What can hang from each mark:
Z_401: Z_27 Z_128 Z_220 Z_446
Z_217: Z_27
Z_446: Z_401
Z_139: Z_128 Z_220 Z_825
Z_27: Z_217 Z_401
Z_220: Z_128 Z_600
Z_600: Z_220 Z_825
Z_825: Z_128 Z_401 Z_600
Z_128: Z_27 Z_220 Z_600

Each row was made from one small tree. The marks that hang from a mark follow it in brackets, in the order of their numbers. Every link used is in the known rows. Write each row's tree.
In the rows, zero is written as 128.
Known rows:
Z_446{Z_401{Z_128{Z_220}}}: [161 129 128 179 123 113 123 167 122 122 109  88 136 129 169 130  96 120
 166 125 122 127 144 125 105 103  83 110 115 173 119 129 103 100 142  84
 160 119]
Z_220{Z_128{Z_600{Z_825}}}: [157 133 150 178 139 123 167 142 176 115 106 137 121 109 149 123 120 101
 144  97 119 196 197 117 123 146 161 140 113 129 169 106 108 125 101 127
 143  95]
Z_27{Z_217 Z_401{Z_128 Z_220}}: [126 101  99 147 131 150 162 151  95 140 171 132 117 153 200 125  92 137
 121  69 129 128 128 132 160 114  54 150 107 164 106 143 116 116 132  74
 124 112]
Z_139{Z_220{Z_600} Z_825{Z_128}}: [146 137 141 127 150 193 163 170 148  94 100 108 106  86  86 138 116 134
 145  95 118 159 171 109 100 147 191 170 138 101 167 151 129 132  41 118
 131 141]
Z_600{Z_825}: [155 121 133 156 123 156 148 145 160 120  83 122 118 121 148 124 127  88
 137  90 133 137 188 144 118 114 130 150 128 150 149 143 133 127  79  99
 143  98]
Z_446{Z_401{Z_128{Z_27 Z_220 Z_600{Z_825}}}}: [168 175 124 190 156 145 130 151 119 101 121 108 125 113 155 138 111 115
 159 138 140 174 143 116 142 146 134  85 113 174 123  96  89 102 134  87
 139  72]
Z_220{Z_128{Z_27{Z_217 Z_401}}}: [120 120 108 143 141 121 175 126 101 164 145 147 116 145 149 125 115 159
 101  64 158 117 145 125 133 125 114 101 103 131 102 144 128 124 161 123
 116  87]
Z_401{Z_27{Z_217} Z_128}: [155  87 102 143 127  95 154 138  86 143 132 101 114 147 170 116 107 118
 135 112 165  81 136 141 138 107  97 151 127 157  88 135 123  93 111 120
 119 112]
Z_401{Z_27{Z_217} Z_128{Z_220{Z_600}} Z_446}: [167 124 147 157 149 100 176 123 104 123 159  83 115 135 167 121  71 151
 148 130 124 137 103 126 160 115 126 141 137 144 101 125  91  86 123 111
 144 115]
Z_128{Z_220{Z_600}}: [160 128 162 183 142 153 167 145 160 138 108 121 127 127 150 128  95 132
 144  83  95 187 160 124  91 141 147 149 118 158 161 124 103 114 126  94
 148  98]
Z_27{Z_217 Z_401{Z_128 Z_220 Z_446}}: [138 112 126 130 128 132 168 132  90 126 174 120 121 145 206 121  78 145
 127  87 114 118 115 134 195  83  48 140 130 146  97 158 115 110 147  77
 139 131]
Z_128{Z_27{Z_217} Z_220 Z_600}: [142 141 138 173 158 158 167 120 103 148 132 157 135 151 142 147  92 155
 108  88 143 172 163 122 132 156 141 110 116 164 125 103 107 111 157 103
 106  47]
Z_139{Z_128 Z_220{Z_600} Z_825{Z_401}}: [142 156 122 118 154 220 150 166 182  94 103  75 112  97  68 126 107 142
 121 112 129 149 142 110 110 147 212 154 141  84 155 148 145 122  39 146
 140 125]
Z_220{Z_128{Z_27{Z_217 Z_401{Z_446}}} Z_600}: [133 135 149 142 153 114 201 109 125 148 157 130 118 136 155 112 104 178
 113  73 129 141 120 116 154 115 130 111 131 112 106 152 116 114 161 121
 134 107]
Z_600{Z_825{Z_128{Z_27} Z_401}}: [160 156 104 101 147 146 124 126 126 123 112 115 128 144 104 137 130 106
 113 109 157 113 116 133 143 125 224  99 141 155 124 154 156 134 102 136
 111  90]
Z_825{Z_401 Z_600{Z_220{Z_128}}}: [172 153 147 121 137 146 147 137 172 105 109  98 118 146 116 125 112 134
 152  99 130 146 159 109 145 120 218 123 117 120 154 138 134 144  68 159
 124 138]
Z_139{Z_128 Z_220 Z_825{Z_600}}: [145 146 135 112 135 232 152 170 155  78  86 110 105  79  82 145 114 144
 139 101 143 157 164 112 113 129 195 174 131  82 163 131 146 139  20 117
 143 138]
Z_217{Z_27{Z_401{Z_128{Z_600} Z_446}}}: [134 112 170 162 122 135 176 128 118 144 127 169 105 100 208 118 105 130
 149  84 107 135 154 123 189 104  57 161 127 128 123 127  94 109 185  78
 135 118]
Z_27{Z_217 Z_401{Z_128{Z_600{Z_825}}}}: [138 127 127 183 148 170 179 127 136 122 142 144  87 119 176 124 116 120
 137  86 144 170 184 121 184 143  96 154 104 148 128 107 114 119 107  71
 121  89]
Z_27{Z_401{Z_128}}: [157 103 122 157 122 138 152 150 107 146 121 127  97 112 181 113 116 119
 146  78 121 116 153 134 131 105  84 143 112 159 117 139 119 111 155  82
 142 125]
Z_825{Z_401}: [167 118 136 137 129 130 130 138 161 144  92 105 133 159 144 111 108 110
 117  98 121 100 150 138 121 103 141 131 140 160 132 155 146 113 129 126
 134 105]
Z_139{Z_825{Z_401}}: [150 127 129 132 141 169 117 148 174 121  85 102 126 147 120 112 112 115
 118 111 125 104 153 132 118 120 146 144 142 132 142 149 139 120  96 113
 146  89]
Z_600{Z_825{Z_128{Z_27{Z_217 Z_401} Z_220}}}: [122 161 109 133 156 182 165 124  83 132 148 153 101 126 112 167 109 145
 105  76 165 163 137 125 163 148 164 100 101 148 113 134 129 147 114  85
 111  73]
Z_220{Z_128{Z_27} Z_600}: [155 124 130 155 144 112 173 139 137 148 122 126 135 129 149 109 125 140
 133  77 125 157 131 119  85 143 181 121 120 137 141 134 114 110 145 140
 131 102]
Z_446{Z_401}: [158 112 146 169 118 109 133 158 146 135  70 100 138 141 161 117 121 103
 145 103 125  92 171 132 101  83  71 124 138 160 123 161 134 108 126 101
 155 122]
Z_446{Z_401{Z_220}}: [152 115 132 159 122 117 129 173 137 124 100 100 154 152 182 122 108 103
 141  94 106 108 145 132 113  87  59 128 135 174 127 164 125 115 124  98
 152 125]
Z_217{Z_27}: [120  92 145 153 106 134 155 148 147 156  87 168 135 131 172 125 126 104
 129  65 134 109 176 142 109 113  80 174 124 141 143 148 123 123 126  96
 126 102]
Z_139{Z_128 Z_220}: [150 124 117 124 116 170 158 163 116 122  93 109 120  87 108 144 109 120
 130  91 140 130 179 132  99 113 157 139 130 108 137 149 151 124  80 143
 132 138]
Z_220{Z_128}: [153 103 132 152 118  96 155 151 141 143 102 124 138 127 152 116 115 115
 137  84 121 136 171 127  90 113 134 134 116 131 146 138 123 119 133 136
 147 122]
Z_220{Z_128{Z_27{Z_217}} Z_600{Z_825{Z_401}}}: [131 158 108 140 164 136 166 117 182 127 151 103 131 168 118 113 120 145
  98  99 162 154 120 118 137 159 212 111 123 130 130 138 131 121  82 146
 115  71]
Z_825{Z_128{Z_27 Z_220}}: [157 138 120 126 140 136 142 138  73 144 118 141 137 128 122 158 103 131
 126  88 136 146 130 128 107 133 187  94 120 163 128 137 124 127 155 117
 119  96]
Z_220{Z_128{Z_600{Z_825{Z_401{Z_27{Z_217}}}}}}: [152 143 125 153 164 106 160 121 163 123 133 104 111 151 126 116 105 117
 113 127 155 139 149 114 167 147 180 129 125 131 121 112 123 115  84 162
 120  77]
Z_825{Z_401{Z_128{Z_600{Z_220}} Z_446}}: [191 154 156 134 141 133 143 120 123 104 123  84 115 124 157 120  96 113
 161 136 112 128 167 119 194 103 164 109 144 135 124 131 117 108 129 142
 122 129]

Which tree is each row?
[133 122 163 149 145 154 197 126 140 134 160 126 120 152 189 119  82 155
 119  65  90 153 124 125 178 101  69 157 140 142 124 165 117 118 130  81
 143 121]
Z_27{Z_217 Z_401{Z_220{Z_600} Z_446}}
[153 137 126 172 148 179 161 155 128 106 152 141  96 105 199 122 108 103
 149  85 101 197 154 123 177 142 103 151 106 165 146 106  93 121 124  68
 138 103]
Z_27{Z_401{Z_128{Z_600{Z_825}} Z_220}}
[176 139 123 175 147 115 131 169 116  92 126  84 117 120 188 114 112  81
 167 141 123 136 126 122 161 119  90 132 130 174 112 115  94  96  95 101
 148 113]
Z_446{Z_401{Z_27 Z_128{Z_600{Z_825}} Z_220}}
[167 145 107 165 132 114 119 159  88 128 118  96 142 131 161 133 104 130
 151 125 142 114 118 129 109 112 104  78 117 180  98 130 105  97 163  96
 143  99]
Z_446{Z_401{Z_128{Z_27 Z_220}}}
[160 107 135 117 134  99 160 126  89 131 139 101 137 161 178 123  80 123
 116 109 124  86 119 145 169  77  81 143 154 144  94 161 124 104 114 127
 131 113]
Z_401{Z_27{Z_217} Z_220 Z_446}
[186 112 138 135 139  93 160 145  99 112 157  79 123 127 200 101  87 117
 161 120  91 127  83 133 155  98 117 154 152 155 111 144  95  86 129 120
 149 144]
Z_401{Z_27 Z_128 Z_220{Z_600} Z_446}
[125 125 158 145 149 116 202 128 147 132 178 123 127 145 183 114  78 167
 122  67  89 173 118 114 165 111  93 144 124 117 129 159 106 123 135 110
 147 132]
Z_27{Z_217 Z_401{Z_220{Z_128 Z_600} Z_446}}
[190 145 112 105 143 112 120 134 113  93 150  62 120 142 174 106  89  95
 141 157 118  96  79 146 195  85 146 124 152 155  98 149 116 101  99 133
 147 119]
Z_600{Z_825{Z_401{Z_27 Z_128 Z_220 Z_446}}}
[130 115 100 136 136 103 166 127 108 155 134 138 144 159 143 127 114 147
 105  83 167 115 150 130 110 128 140 109 116 134 114 143 131 116 133 141
 110  87]
Z_220{Z_128{Z_27{Z_217}}}
[159 127 136 162 145 107 164 136 118 148 116 150 137 124 153 119 116 131
 130  89 128 160 160 117 105 146 169 107 119 143 139 113 108 107 174 145
 119  86]
Z_220{Z_128{Z_27 Z_600}}
[166 134 138  98 141 152 135 145 147 110 131 121 140 170 141 136  98 131
 133  96 108 143  90 116 153 112 203 146 146 165 151 152 147 141  91 122
 123 138]
Z_825{Z_128 Z_401{Z_220} Z_600}
[134 136 100 129 136 129 166 129  93 136 133 120 130 144 122 142 120 139
 120  78 176 117 183 125 128 134 162  96 107 117 114 145 129 133 100 158
  96  99]
Z_600{Z_220{Z_128{Z_27{Z_217}}}}
[164 148 136 135 148 138 173 107  71 115 144 114 119 131 161 138 104 139
 141 113 156 124 173 122 196 118 138 101 140 132  98 130 112 106 129 129
  92 105]
Z_401{Z_128{Z_27{Z_217} Z_600{Z_220}} Z_446}
[126 119 139 128 134 113 180 130 118 135 169 131 134 149 185 127  76 154
 113  74 106 139 133 124 173  91  71 126 120 120 116 162 118 128 149 113
 146 125]
Z_27{Z_217 Z_401{Z_220{Z_128} Z_446}}
[189 177 155  68 148 153 143 107 107  97 113 102 123 145 101 146 110 140
 144 116 138 107 111 117 192  91 252  91 159 126 118 167 157 143  95 158
 102 142]
Z_825{Z_128{Z_27} Z_401{Z_446} Z_600{Z_220}}
[180 112 116 156 129 108 133 154  84 134 123  98 111 114 162 128  90 113
 156 121 130 123 128 137 114 121 128 132 116 169 109 112  95  95 140 111
 143 109]
Z_401{Z_27 Z_128{Z_220}}
[154 145 136 142 132 156 147 144 131 110 108 130 121 110 116 161 105 103
 144  96 126 180 163 128 121 133 182 132 114 149 159 130 124 144  84  98
 139 105]
Z_600{Z_825{Z_128{Z_220}}}
[145 115 111 160 148 130 164 124  93 142 143 143 130 149 175 127 112 141
 124  98 162 132 149 125 148 143 128 125 126 165 107 111 115  94 153 108
  96  77]
Z_401{Z_128{Z_27{Z_217} Z_600}}
[131 154 108 129 148 159 156 123  97 123 138 141 129 139 107 170 107 131
 111  97 172 158 144 129 140 148 190 107 114 149 125 130 131 140  87 106
 107  68]
Z_600{Z_825{Z_128{Z_27{Z_217} Z_220}}}
[171 181 155 123 152 140 161 139 204  86 124  73 116 107 109 110  95 136
 137 131 106 166 152 114 151 115 215 124 148  93 152 150 127 121  56 160
 151 136]
Z_139{Z_220{Z_128 Z_600{Z_825{Z_401{Z_446}}}}}
[163 122 152 147 138 140 175 144 120 119 165 109 112 118 211 106  87 139
 155  87  72 159  99 124 169  99  90 152 134 151 126 151  99 107 154  78
 153 148]
Z_27{Z_401{Z_128 Z_220{Z_600} Z_446}}
[147 147 123 187 154 124 146 141  94 129 141 116 140 153 163 142  97 151
 136 123 156 144 137 112 143 139  96  87 115 175  97 105  96  92 161  92
 118  74]
Z_446{Z_401{Z_128{Z_27{Z_217} Z_220 Z_600}}}
[158 171 113 135 147 203 164 148 114 101 104 130 109  72  98 151 124 118
 123 104 156 174 179 123 132 155 211 116 127 114 140 117 135 125  76 141
 111  89]
Z_139{Z_128{Z_27 Z_600{Z_825}} Z_220}
[162 143 139 168 154 153 163 137 128 145 118 128 130 130 143 126 106 146
 132  84 114 176 131 126  92 151 169 119 122 165 141 123 103 108 146 103
 133  77]
Z_128{Z_27 Z_220{Z_600}}
[170 116 147 192 131 104 140 160 134 122  98 104 131 125 185 114 115 106
 165 122 120 125 163 116 123 109  78 127 132 167 125 123 109  92 146  95
 144 124]
Z_446{Z_401{Z_128{Z_600}}}
[144 161 127 105 159 161 145 113 119 130 145 134 136 186 100 159  91 176
 106 102 162 147  85 112 161 138 235 107 132 162 119 132 146 136 109 122
  95  86]
Z_825{Z_128{Z_27{Z_217} Z_220} Z_401 Z_600}
[116 127 174 148 131 121 185 138 132 140 151 183 128 112 204 126  89 138
 131  63  79 177 145 111 177 117  67 151 116 114 146 134  83 127 183 105
 142 117]
Z_217{Z_27{Z_401{Z_220{Z_128{Z_600}} Z_446}}}
[145 148 112 176 152 135 147 137 124 111 126 112 125 148 166 127 129 117
 135 126 176 126 153 121 163 132 104 105 126 162 101 117 117 100 104  92
 114  74]
Z_446{Z_401{Z_128{Z_27{Z_217} Z_600{Z_825}}}}
[144 148 121 123 143 151 174 126 114 117 132 129 125 151 122 142 122 159
 133  79 175 141 162 114 145 135 193 116 107 115 131 133 132 143  67 146
  96 108]
Z_825{Z_600{Z_220{Z_128{Z_27{Z_217}}}}}
[164 128 139 110 137 145 153 132 102 125 103 146 128 140 130 140 129 138
 141  83 144 134 116 123 125 117 209 133 139 157 136 141 147 132 114 115
 111 120]
Z_825{Z_128{Z_27} Z_600}
[185 152 151 158 149 123 151 121  81 124 139 130 132 113 173 133  81 143
 149 128 110 165 125 123 157 123 151  95 135 161 118 101  85  92 193 108
 133  90]
Z_401{Z_128{Z_27 Z_220 Z_600} Z_446}
[116 129 115 126 161 161 189 131  88 148 177 149 120 153 152 139 108 159
 105  48 130 154  97 115 152 144 143 131 123 157 115 160 126 132 133  98
 102 104]
Z_825{Z_128{Z_27{Z_217 Z_401{Z_220{Z_600}}}}}
[156 152 139 170 158 185 164 127 126 133 106 161  92 107 154 124 132 114
 121  75 131 166 174 129 157 146 138 120 117 157 135 117 116 125 147  85
 123  63]
Z_128{Z_27{Z_401} Z_600{Z_825}}
[161 126 138 139 147 131 157 130  88 143 106 155 130 121 138 141 125 118
 131  85 133 146 152 119 122 139 182 113 139 155 135 129 129 118 160 129
 105  96]
Z_825{Z_128{Z_27 Z_600}}
[184 111 139 182 137  81 136 158 105 123  97  86 115 120 182 108 115  98
 169 139 129  98 144 119 132 104  79 128 136 170  99 118 102  80 147 115
 144 123]
Z_446{Z_401{Z_27 Z_128{Z_600}}}
[151 138 118 132 136 119 153 117  72 131 156 116 139 149 164 140  79 160
 125 119 150 122 116 139 161 106 124  95 132 152  91 133 108  97 160 104
 124  88]
Z_401{Z_128{Z_27{Z_217} Z_220} Z_446}
[158 128 135 145 149 149 148 148 174 130 132 101 141 169 166 106  98 122
 122  87  87 151 111 126 125 129 151 149 140 172 150 152 125 113 116 119
 135 110]
Z_825{Z_401{Z_220{Z_600}}}
[198 157 174  93 151 113 136 116 116 107 117  92 119 143 113 140  73 143
 147 141 109 127  72 117 181  88 228 118 161 146 118 140 131 121 115 141
 143 138]
Z_825{Z_128{Z_220} Z_401{Z_27 Z_446} Z_600}
[161 182 163 158 161 182 175 117 132 120 130 126  97 102 143 129  99 145
 131  92 104 190 127 129 161 130 160 108 124 138 131 134 100 123 142  77
 153  81]
Z_128{Z_27{Z_401{Z_446}} Z_220{Z_600{Z_825}}}
[126 119 110 144 140 154 168 122  96 166 124 151 112 153 155 128 120 147
  98  60 158  98 151 138 142 116  91 115 118 154  95 154 139 119 156  94
 110  78]
Z_128{Z_27{Z_217 Z_401}}
[153 134 137 165 154 128 172 135 105 156 125 163 107 111 160 117 120 144
 124  68 120 164 156 112 130 144 142 101 108 139 130 113 105 118 196 125
 125  87]
Z_220{Z_128{Z_27{Z_401} Z_600}}
[145 126 131 172 145 173 183 130  98 127 143 134  85 118 166 136 109 131
 148  74 143 148 203 113 182 137  98 136 100 138 116 118 110 125 116  96
 102 111]
Z_27{Z_217 Z_401{Z_128{Z_600{Z_220}}}}
[158 125 115 162 140 161 157 160 158  97 149 105 123 122 186 112 112 101
 158  94 106 187 126 130 132 141 140 173 120 163 158 126 103 114  70  85
 143 117]
Z_401{Z_128 Z_220{Z_600{Z_825}}}
